Known rows, with every way that one mark hangs from another
[zamu [nesu [tipel [sibo depu]]] riti]: [-1.29 -0.24  2.76  1.56  1.02  2.80 -0.67  0.50 -2.74 -0.32  0.63  4.82
  0.51  2.74  1.03 -1.77 -1.61  1.34 -1.42]
[tipel nesu [sibo depu [zamu riti]]]: [ 0.87 -1.26  3.71  3.92  1.48  3.00  0.15  2.65 -2.20  1.45  0.18  3.86
  1.34  0.95  1.16 -0.55  0.36  0.73 -1.67]
[tipel nesu [sibo depu zamu]]: [ 1.61 -1.03  3.94  3.55  0.63  2.70  0.44  2.08 -1.51  2.38  0.33  2.18
  0.81  1.35  0.83 -0.05  0.52 -0.44 -2.43]
[sibo [zamu nesu]]: [ 0.67 -0.21  0.95  0.12  0.25  1.92  0.41  2.51 -1.88  1.78  1.88  2.59
  0.17  1.09 -0.30 -1.14 -0.02  0.85 -0.67]
[tipel nesu [sibo [depu difu]]]: [ 1.45 -1.05  2.81  2.95 -0.11  0.61 -0.52 -0.02 -0.04  0.70 -0.17  0.92
 -0.36  0.75 -0.25 -0.37  0.44 -1.74 -2.94]
[riti [zamu [nesu tipel] sibo]]: [-1.05  0.54  0.89 -0.34  0.55  3.13  0.44 -0.07 -2.13  0.37  1.30  5.86
  1.18  4.27 -1.50 -1.97 -1.39  1.21 -0.14]
[guvur [difu depu]]: [ 2.04 -0.48 -0.79  2.31 -0.65 -0.35 -0.82  0.11  1.00 -0.45 -1.30 -1.30
 -1.10 -1.81 -0.46 -0.33 -0.17 -2.61 -2.62]
[riti [zamu [sibo depu tipel]]]: [ 1.80 -0.91  0.41  2.40 -0.20  1.90  0.18 -0.14 -1.69  0.58  1.18  3.95
  0.78  1.69 -0.86 -1.00  0.94 -0.46 -3.12]
[zamu nesu riti [sibo depu]]: [ 0.97 -0.56  0.65  1.96  1.01  1.47 -1.46  1.39 -2.86 -1.65  2.08  4.88
  1.05  0.67  0.10 -1.25 -0.18  0.61 -1.82]
[tipel sibo]: [-0.03  0.16  2.10  1.44 -0.35  0.85 -0.94 -0.94  0.31  0.24 -1.27  0.81
  0.43  1.12  0.11 -0.26  0.12 -0.02  0.41]
[tipel [nesu zamu]]: [-0.41  0.31  1.50  1.04  1.12  2.24  1.58  1.65 -1.30  0.64  1.22  2.35
  0.74  1.70 -0.01 -0.68 -0.35  0.66  0.15]
[nesu [tipel [sibo [depu difu] zamu]]]: [ 1.55 -1.66  2.06  2.43 -0.11  1.11 -0.29  0.35 -0.86  2.65 -0.09  1.19
 -0.63  2.10  0.20 -0.74  0.61 -1.38 -4.17]
[zamu riti [sibo [depu difu]]]: [ 2.20 -1.48 -0.64  2.55  0.50 -0.70 -2.00  0.00 -1.01 -1.42  0.74  2.33
  0.13 -0.61 -0.65 -0.44  1.03 -1.02 -3.05]
[tipel [nesu [zamu riti [sibo depu]]]]: [ 0.86 -0.52  1.55  3.71  2.03  2.61  0.22  2.12 -2.90 -0.88  2.00  5.39
  1.76  1.41  0.32 -0.74  0.14  0.64 -1.75]
[sibo [depu difu] tipel zamu]: [ 2.84 -2.37 -0.01  1.51 -0.45  0.30  0.36  1.63 -1.00  2.58  1.18  0.70
 -1.60 -0.08 -0.20 -1.03  1.79 -1.41 -5.18]
[sibo [depu difu]]: [ 2.24 -1.03 -0.67  1.50 -0.47 -1.48 -0.58  0.15 -0.13  0.22  0.92 -0.95
 -0.77 -1.09 -0.45 -0.16  0.68 -1.99 -3.45]
[difu depu]: [ 1.14 -0.45  0.34  1.20 -0.06  0.91 -0.83  0.18  0.22 -0.44 -0.47 -0.33
  0.06 -0.93 -0.06  0.22  0.16 -0.78 -1.60]
[zamu [nesu [tipel [sibo [depu difu]]]] riti]: [-0.37 -0.85  2.16  1.55  0.54  1.62 -1.07  0.23 -2.05 -0.22  0.66  4.19
 -0.37  2.26  0.17 -2.34 -1.12  0.34 -2.65]

Rows
[-1.41  0.48  2.28  1.48  0.52  2.68  0.57 -0.66 -0.81  1.00 -0.37  2.82
  0.57  3.97  0.32 -1.08 -0.79  0.87 -0.04] | [nesu [tipel sibo] zamu]
[-1.90  0.21  0.06  0.31  1.71  2.15  1.19  0.97 -2.02 -0.23  0.75  3.71
  0.66  2.38  0.46 -1.39 -1.18  2.07  0.30] | [nesu tipel [zamu riti]]
[ 0.23 -1.01  1.27 -0.65  0.11  2.80  0.71  2.52 -2.18  2.20  1.62  3.61
 -0.99  2.03  0.06 -2.16  0.43  1.22 -1.58] | [sibo tipel [zamu nesu]]
[-0.59 -0.28  2.30  1.82 -0.02  1.52 -0.29 -1.01 -0.74  0.69 -0.58  1.21
  0.10  2.29  1.09 -0.13 -0.53 -0.58 -2.35] | [nesu [tipel [sibo depu]]]
[ 0.50 -1.36  0.97  1.43  0.75  2.37 -1.21  1.24 -3.00 -1.18  1.90  5.90
 -0.12  1.51  0.42 -2.15  0.25  0.99 -2.71] | [zamu nesu riti [sibo depu tipel]]
[ 1.43 -2.68  1.29  1.94  1.13  1.76  0.92  3.32 -2.25  1.88  1.11  3.45
 -1.10  0.23  0.28 -1.85  1.31  0.12 -4.14] | [sibo [depu difu] [tipel nesu] [zamu riti]]
[ 0.56 -0.12  2.05  1.96 -0.37  2.34  0.17 -0.44 -1.76  1.47  1.11  4.01
  0.49  3.20 -1.47 -2.31 -1.30 -0.37 -2.90] | [riti [zamu [nesu [tipel [sibo [depu difu]]]]]]
[-0.95  0.25  3.44  2.92  1.60  3.35  0.37  1.40 -1.63 -0.09 -0.11  4.81
  1.55  2.37  0.32 -1.37 -0.47  1.90  1.26] | [tipel [nesu [zamu riti]] sibo]
[ 1.52 -1.44  1.28  0.94  0.05  2.52  0.70  2.99 -2.89  2.19  2.48  3.26
 -0.75  1.17  0.58 -1.80  0.43  0.24 -4.03] | [sibo depu tipel [zamu nesu]]
[ 1.07 -2.28  1.05  1.94  1.05  1.25 -0.80  0.92 -1.68 -0.60  0.64  4.60
 -0.98  0.96 -0.19 -1.78  1.16 -0.47 -3.78] | [zamu riti [sibo [depu difu] [tipel nesu]]]
[ 1.83 -1.73  0.67  1.65  0.02  1.40  0.82  2.07 -1.69  2.48  1.19  1.29
 -0.66  0.34  0.91 -0.67  1.23 -0.30 -3.83] | [sibo depu tipel zamu]
[ 1.44 -1.92  0.20  1.46  0.24  1.21 -1.70  0.96 -2.47 -1.03  1.86  5.44
 -0.97  1.10 -0.60 -2.68  0.76 -0.09 -3.92] | [zamu nesu riti [sibo [depu difu] tipel]]
[ 0.66 -1.51  1.90  1.62  0.55  2.25 -0.03  0.58 -1.56  0.20  0.82  3.42
 -0.54  1.88  0.59 -0.84  0.86 -0.76 -3.32] | [zamu [sibo depu [tipel nesu]]]
[ 0.49 -2.02  1.96  1.89  1.55  2.96  1.35  3.67 -2.91  1.70  1.18  4.05
 -0.33  0.70  1.23 -1.34  0.71  1.18 -3.01] | [sibo depu [tipel nesu] [zamu riti]]
[ 0.76  0.50  0.55  0.77  0.04  2.34 -0.19  0.32 -1.79  0.01  1.59  5.16
  1.70  2.35 -1.96 -1.52 -0.56  0.84  0.31] | [riti [zamu nesu sibo]]
[ 1.25 -0.81  2.78  4.44  1.22  2.01 -0.04  1.34 -1.74  0.06  0.71  3.83
  0.79  1.23 -0.16 -1.42  0.14  0.10 -2.23] | [tipel [nesu [zamu riti]] [sibo [depu difu]]]
[ 1.53 -0.89  0.84  1.91  1.10  1.84  0.08  3.59 -3.33  0.76  2.57  3.91
  0.97 -0.14  0.57 -1.28 -0.11  1.20 -2.11] | [sibo depu [zamu nesu riti]]
[-0.11 -1.20  2.47  2.76  1.14  2.62 -0.17  1.37 -2.21  1.62 -0.15  3.43
  0.79  2.11  1.50 -0.78 -0.08  0.83 -2.19] | [nesu [tipel [sibo depu [zamu riti]]]]
[ 0.90 -1.83  1.85  2.87  0.76  1.48 -0.45  0.98 -1.66  1.73 -0.13  2.87
 -0.20  1.66  0.43 -1.26  0.38 -0.13 -3.41] | [nesu [tipel [sibo [depu difu] [zamu riti]]]]
